Each row was made from one path, in order. Every step used is in the known rows, and no mark comes twice. Write each row's path.
Known rows:
e/f/c: [ 49  -4  12   0   5  -1 -28   0   6  -8  13   6  11  -5  16   0  20  -6
  -9]
u/r: [ 17   2  -5  -6  24 -18 -17   6  12  13   2  15 -10  -7   7  26   7   2
 -18]
u/f/e/r: [-58   3   3  17  23  19 -10   3  20   0  24   7  21  -7  15  34   9 -10
   9]
f/y: [-11   8  -4  -1  23 -12  14  -9   6  -4   6   5  -3  17   7  11   6  -4
 -24]
f/c: [ 30  -7  13  20   6  -5 -13   3   2  -4   9   2   6   4  25  21  17  -5
 -15]
u/y/f: [-63  13  16  16  17 -12   8   6   7 -11  19  14   1   0 -10   3 -11  -6
 -21]
r/y/u/f: [ -5   3  -2  46  -1 -31  10 -22   3 -23   7  22   0 -18   1  10  -7   6
   7]
y/u: [ 20   7   5  18  17   2  12 -14   5  -8  10  17  -8  -8  16  19   3 -12
  -7]
e/r: [-16   8   6   1  11  19  -1   1  16   5   5   8   8   1  25  32  12 -22
  -6]
e/r/y: [  0   7   4  17 -10  -2  -1 -16  11   0  -5  10  12  -8  11  22  12 -16
  11]
f/e/r/y: [  0   2   8  20  -1   6  -7 -21  13   2   7   7  22 -17   4  24  19 -16
  30]
r/y/f: [-18   7  12  33  -1 -40  13  -9   7  -4  -5  11   3  -4 -21   4   9   0
  -3]
r/y: [ 16   6   5  23 -14 -19  -1 -15   3  -6  -8  11   2  -3  -3   6  11   4
   8]
f/e: [-2  4  8 10 16 10 -8 -4 11  3 13  5  7 -2  2 18 17 -3  9]
u/f/c: [-10  -8   7  32   9 -13 -17  12   4 -12  15   5   9   4  21  23   6   7
 -18]
f/y/r/e: [  7   5 -24  -7  13  -8  14  12  19   0  -9   2 -21  24  -3   2   2   6
 -32]
r/y/u/f/c: [ 31 -12   6  59  -3 -38  -1 -19  -3 -26  14  18   8 -21  16  15  -1   4
   2]
r/e/f/y/u: [ 37  12 -19 -16  32  -9  31   4   8 -21   5  18  -5   0   6 -12   0 -12
 -12]
r/e: [  8  11 -10   1   6   3  15  31   7  -6 -12   7  -3  13  10  11   8   1
  -7]
f/y/u: [ 10   7  -4   9  33 -15  28 -23   3 -13  14  13 -10   2  15  13  -2 -14
 -20]
y/r/c: [  4   2   8   8  13 -13 -27   6  29  18  -8  -7 -14   3 -11   7   3  18
 -31]
r/e/f/y: [ 16  13 -19 -27  23  -9  17  18  10 -13  -3   9   0  15   0 -13   7  -2
 -15]
u/r/e/f: [ 43   7 -20 -31  24 -14 -15  31  17   3  -5  18  -6  -9  -1  -1   9   5
  -9]
r/c: [ -2   7  14   7  21 -16 -11  15  15   9  -6  -5   3   3   1  12   4  12
 -20]

Write each row's path:
[-53   6  -9  12  26 -21  11  -1   9 -11  13   9   0  17   5  14  -4   7
 -27] -> u/f/y
[-35   3  15  19  30  -9   5   3  14   3  16   5   7  -1 -15  15  16  -5
  -1] -> y/f/e
[ 30   0 -13  -3  50 -32  13 -18   8   1  16  21 -18 -12  13  23  -5  -9
 -29] -> f/y/u/r
[ -1   0   2  19  18 -58  -4  -4  12   8  -3  18  -5 -16 -23  12   6   6
 -11] -> u/r/y/f
[  9  11  -5 -19  23  -6   0 -12  10  -8   9  10   1   8  -2  -8  10  -5
 -17] -> e/f/y
[ 26  14 -11 -19   8   7   2  28  12  -9  -7  12   2   5   1 -10  12   0
   0] -> r/e/f
[100 -10 -13  -9  31 -23 -13  20   8 -10  11  21  -4 -27  22   6   8  -7
 -11] -> y/u/r/e/f/c
[ 34 -15   9  32  13 -64 -14  -2   6   3   4  12   3 -19  -8  17  12   4
 -16] -> u/r/y/f/c
[ 45   3 -15 -23  51 -29  -2 -22  12  -4  20  25 -12 -20   3   3  -1 -11
 -23] -> e/f/y/u/r
[ 37  -2   3   4  49 -39 -13   5  17  13   3  11 -11 -26   7  23  -7   7
 -26] -> y/u/r/c
[-40   0   2  33   3  -1 -11 -14  15  -6  14  10  25 -18   0  26   9  -4
  26] -> u/f/e/r/y
[-18   7  14   0  24   0 -12  15  22  13  -2  -5  13  -2  16  27   6  -7
 -17] -> e/r/c
[ -4  -9  20  37  -1 -29   0  -7   8  -5   7   4  22 -11   8  23  17 -20
  -5] -> e/r/y/f/c
[ -2   3  -9   0  15  -9  -3 -18  19   7   5   4 -20  17  -3   8   5   2
 -34] -> f/y/r
[-36   0   2  28  33  15   3 -11  18  -8  32  16  16 -23  22  37   1 -20
  11] -> y/u/f/e/r
[ 37   8 -17 -18  -1  10 -14  18  25   0  -8  10 -15   5 -11 -15  12   8
 -12] -> y/r/e/f
[ 14 -12   7  53   1 -20  -1 -20   4 -21  18  16  19 -26  31  30   0 -15
   5] -> e/r/y/u/f/c
[ -3  -7  21  28  18 -26  -1  11   6  -4  13   2   7   3   8  18  15  -8
 -25] -> y/f/c
[-16   2  16   3  33  11 -19   8  25  16   8  -9  22 -12   9  29  12  -8
   1] -> f/e/r/c
[-64   8  19  19  26  -2   0   0   9  -8  31  10  10  -9 -16   5  -4  -7
  -4] -> u/y/f/e
[-42   1 -14  13  18 -18  -4 -10  22  -1  11   7 -16  19  -6   9  -6  15
 -38] -> u/f/y/r
[-22   7   3   6  -5  12 -23 -11  15  -1  15  12 -16   0  -4   1 -10   3
 -23] -> u/y/r
[-36  -1  11  27  47  -2  -7   2  25   1  24   2  20 -27  13  31  -5  -5
   2] -> y/u/f/e/r/c
[ 61  -1  -3  -7   4   1 -11  29   6 -15  -1   5  10   1  15  -5  19  -2
  -7] -> r/e/f/c
[ 23   0   7  31  10   4   6 -36  10  -6  16  15  16 -34  12  25  11 -25
  32] -> f/e/r/y/u
